Each row was made from one small tree. The marks that hang from a mark follow it in brackets, in alphabetical order. Every link used is in the known rows. Write each row's tree.
Known rows
fuzak[fepa[nivev[bili getu]]]: [-0.35  0.89 -1.60  0.95  0.48  0.33  0.65  0.80  0.78 -0.27  0.62 -0.35
 -0.47  1.49  1.56 -1.52 -1.46  0.95  1.27  0.89  0.37]
pibi[nivev[kiros loretik]]: [ 1.58  2.09 -0.96  2.19  0.91  0.76 -0.45  0.16  0.27 -0.69 -0.22 -0.54
  0.88 -0.11  2.72 -0.01 -0.10 -0.06 -0.37 -0.98  0.71]
nivev[bili fepa pibi]: [-0.33  1.53 -1.16  0.37 -0.38  0.58  0.07  0.76  0.80  0.21 -0.47 -0.19
  0.01  0.51  2.85 -0.60 -1.09 -0.67 -0.01  1.77  0.42]
bademuz[nivev[loretik]]: [ 1.02  1.13 -1.34  1.59  1.71 -1.38 -0.30 -0.05 -0.03 -0.63 -0.18 -0.18
  0.58  0.11  1.56 -0.11  0.61  0.14  1.14 -1.18  0.41]
fuzak[fepa[dumidal nivev[bili loretik pibi]]]: [ 1.19  1.64 -2.67  1.78  1.06  0.11 -0.31  0.49  1.30 -0.22  1.58 -0.40
  0.97  2.27  3.05 -2.88 -0.39 -0.50  1.70  0.73  1.10]
kiros[nivev[bili fepa getu pibi]]: [-0.71  2.33 -2.59  0.40 -1.32 -0.59  0.68  0.54  0.35 -0.61  0.14  0.13
  0.11  0.87  3.91 -0.09 -1.74  1.28 -0.56  2.15  0.32]
nivev[kiros]: [-0.01  0.40  0.02  0.33  0.22  0.63 -0.41  0.37  0.13 -0.14 -0.10  0.02
 -0.06 -0.44  0.89  0.25 -0.40 -0.23 -0.21 -0.34  0.65]
pibi[nivev[fepa[dumidal] getu[fuzak] kiros loretik]]: [ 1.34  2.82 -2.58  1.97 -0.65  2.30  1.89 -0.36  0.03 -0.76  1.76 -0.45
  1.27  2.18  3.43 -1.49 -1.75  0.65 -2.33 -0.23  1.00]
pibi[nivev[getu kiros]]: [-0.07  2.16 -0.88  1.46 -1.41  1.16  0.68  0.22 -0.20 -0.82  0.12 -0.27
 -0.16  0.10  2.19  0.35 -0.98  0.90 -1.20 -0.43  0.35]
bili[nivev[getu kiros pibi]]: [-0.79  2.78 -1.97  1.11 -1.57  0.46  0.09  0.58 -0.27 -0.67  0.16 -0.01
 -0.20 -0.01  2.80  0.18 -1.18  2.08 -1.00  0.89  0.42]
fuzak[fepa[dumidal nivev[bili pibi]]]: [ 0.62  1.17 -2.25  0.55  0.16  0.07  0.18  0.18  0.91 -0.25  1.51 -0.06
  0.34  2.19  1.70 -2.77 -0.24 -1.10  1.47  1.00  0.98]
nivev[bili fepa[dumidal] getu[fuzak] kiros]: [ 0.38  1.31 -2.15  0.74 -0.82  2.32  1.54  0.45  0.31  0.48  1.09 -0.12
  0.00  1.86  2.80 -1.04 -2.77  0.46 -1.99  1.01  1.75]
nivev[bili getu[fuzak[fepa]] kiros loretik pibi]: [-0.71  2.03 -3.56  2.62  0.79  1.94 -0.04  1.98  1.32  0.20 -0.04 -0.39
  0.78  1.03  4.64 -1.31 -2.83  2.26 -0.37  0.29  0.94]
fepa[dumidal nivev[bili getu kiros loretik pibi]]: [ 0.62  3.25 -2.57  2.45 -1.28  1.45 -0.60  0.89  1.16 -0.06  1.85 -0.26
  0.49  1.41  4.88 -1.18 -1.70  0.60 -0.50  0.66  2.28]
fuzak[fepa[dumidal nivev[bili getu kiros loretik]]]: [ 0.74  1.57 -2.26  2.56  0.64  1.10  0.08  0.78  1.23 -0.33  1.79 -0.64
  0.23  2.11  3.73 -2.17 -1.86  0.66  1.09  0.13  1.51]
nivev[fepa getu]: [-1.22  0.94 -0.26  0.16 -1.49  0.76  1.28  0.09  0.22 -0.40  0.55 -0.20
 -0.31  0.86  1.39 -0.31 -1.47  0.95 -0.60  1.13 -0.55]
pibi[nivev]: [ 1.01  1.25 -0.47  0.57 -0.11  0.00  0.50 -0.43 -0.33 -0.60 -0.17 -0.20
  0.29  0.23  0.49 -0.10  0.50 -0.34 -0.48 -0.39  0.00]
fepa[dumidal nivev[kiros pibi]]: [ 0.58  2.13 -1.32  0.16 -0.99  0.79 -0.14 -0.22  0.33 -0.66  2.01  0.46
  0.58  1.06  1.50 -1.53  0.16 -1.36 -0.29  0.27  1.60]
kiros[nivev[bili fepa[dumidal] pibi]]: [ 0.89  1.55 -2.56 -0.13 -0.68 -0.92  0.51 -0.38  0.18 -0.42  0.85  0.24
  0.62  1.59  2.99 -1.13 -0.48 -0.88 -0.16  1.79  0.95]

Which tree is each row?
[-0.82  2.67 -1.90  2.10 -1.07  1.11  0.13  1.28  1.35  0.06  0.03 -0.65
  0.28  0.85  5.07 -0.36 -2.32  1.44 -0.44  1.72  0.32] -> nivev[bili fepa getu loretik pibi]
[ 1.24  1.35 -2.35  0.35 -0.64  1.32  1.23 -0.05 -0.03  0.53  1.93  0.15
  0.14  2.28  0.95 -1.51 -1.51  0.79 -1.54  0.62  2.14] -> fepa[dumidal nivev[bili getu[fuzak]]]
[ 0.95  1.69 -3.43  1.07  0.80  0.12  1.08  0.44  0.23 -0.10  0.32 -0.11
  0.93  1.39  3.63 -0.35 -2.25  2.18 -1.34  1.16  1.04] -> kiros[nivev[bili fepa getu[fuzak] loretik]]
[-0.40  2.07 -1.66  0.21  0.16 -1.05  0.83 -0.07  0.02 -1.09 -0.08  0.30
  0.34  0.47  1.88 -0.70  0.31 -1.21  0.82  0.41 -0.14] -> bademuz[nivev[fepa pibi]]
[ 1.23  0.50 -4.19  1.61  1.20 -0.37  1.03  0.10  0.25 -0.13  1.33 -0.24
  1.15  2.58  2.82 -1.91 -1.82  2.40 -0.17  0.24  0.89] -> kiros[nivev[bili getu[fuzak[fepa[dumidal]]] loretik]]
[ 0.67  1.39 -2.40  1.82  0.16 -0.98 -0.37  0.59  0.36 -0.11 -0.04 -0.33
  0.34  0.45  3.64  0.53 -1.46  2.37 -0.14  0.53  0.85] -> kiros[nivev[bili getu loretik]]
[-0.36  1.88 -1.18  0.74 -0.09  1.20 -0.30  1.12  0.93  0.07 -0.54 -0.12
 -0.08  0.03  3.75 -0.23 -1.51 -1.03 -0.21  1.48  0.96] -> nivev[bili fepa kiros pibi]
[ 0.47  2.46 -4.19  1.51  0.20 -0.12  0.05  0.94  0.31  0.09  0.24  0.15
  1.21  0.85  4.07 -0.14 -1.87  2.79 -1.51  0.83  1.29] -> kiros[nivev[bili getu[fuzak] loretik pibi]]
[-0.65  2.33 -1.91  2.42 -1.16  0.73 -0.64  1.43  1.13  0.43 -0.11 -0.56
  0.22  0.30  4.41  0.14 -1.89  2.00 -0.46  0.92  0.64] -> nivev[bili getu loretik pibi]
[ 0.10  2.87 -2.11  1.75  1.09 -0.38 -0.11  0.51  0.58 -1.21 -0.07 -0.02
  0.89  0.15  4.10 -0.62 -0.26 -0.81  0.88 -0.21  0.62] -> bademuz[nivev[fepa kiros loretik pibi]]
[-0.05  1.44 -1.81  1.71  0.13  1.89  0.32  0.87  0.35  0.13  0.55 -0.14
  0.73  0.42  2.49 -0.02 -2.00  2.21 -1.74 -0.62  0.97] -> nivev[getu[fuzak] kiros loretik]
[-0.02  2.28 -2.71 -0.08 -1.95  1.36  1.40 -0.29 -0.10 -0.23  2.72  0.59
  0.76  2.24  0.76 -1.98 -0.83  0.74 -1.80  0.57  1.28] -> fepa[dumidal nivev[getu[fuzak] pibi]]
[ 0.61  1.18 -2.94  0.86  0.38 -0.30  0.66  0.03 -0.28 -0.40  0.84  0.23
  1.24  0.89  1.84 -0.09 -1.13  2.83 -1.51 -0.13  0.55] -> kiros[nivev[getu[fuzak] loretik]]
[-0.04  1.23 -1.87  0.24 -0.68 -0.67  1.02  0.22  0.05 -0.40  0.02 -0.05
 -0.24  0.92  2.86  0.06 -1.72  1.26 -0.31  1.75  0.39] -> kiros[nivev[bili fepa getu]]
[-0.33  3.68 -2.94  2.88  0.07  0.18 -0.04  1.36  0.96 -0.63 -0.33 -0.42
  0.18  0.40  6.13 -0.09 -1.99  0.75  0.40  0.56  1.17] -> bademuz[nivev[bili fepa getu kiros loretik pibi]]
[ 0.03  2.47 -2.20  0.91 -2.26  0.72  0.41  0.31  0.59  0.06  1.92  0.05
 -0.14  1.79  2.58 -1.36 -1.13  0.30 -0.45  1.27  1.51] -> fepa[dumidal nivev[bili getu pibi]]
[-1.12 -0.08 -1.97  0.28  0.32  0.96  1.60  0.48  0.11 -0.19  0.65  0.00
  0.27  1.40  0.11 -1.41 -1.61  2.00 -0.36 -0.08 -0.58] -> nivev[getu[fuzak[fepa]]]
[-0.22  2.16 -1.75  0.89  0.40 -0.74 -0.38  0.43 -0.09 -0.91 -0.46  0.41
  0.18 -0.50  2.17  0.01  0.37 -0.79  0.62 -0.72  0.79] -> bademuz[nivev[kiros pibi]]
[ 1.24  2.82 -2.40  1.51 -0.26  0.53  0.14 -0.32  0.23 -0.74  1.13 -0.37
  1.07  1.31  3.84 -1.48 -0.49 -0.04 -0.49  1.05  0.95] -> bili[nivev[fepa[dumidal] kiros loretik pibi]]
[ 0.57  1.38 -2.10  0.93 -1.06 -0.59  1.26 -0.78  0.02 -0.95  2.05 -0.13
  0.93  2.01  2.91 -1.01 -1.00  1.34 -0.51  0.78  0.07] -> kiros[nivev[fepa[dumidal] getu loretik]]
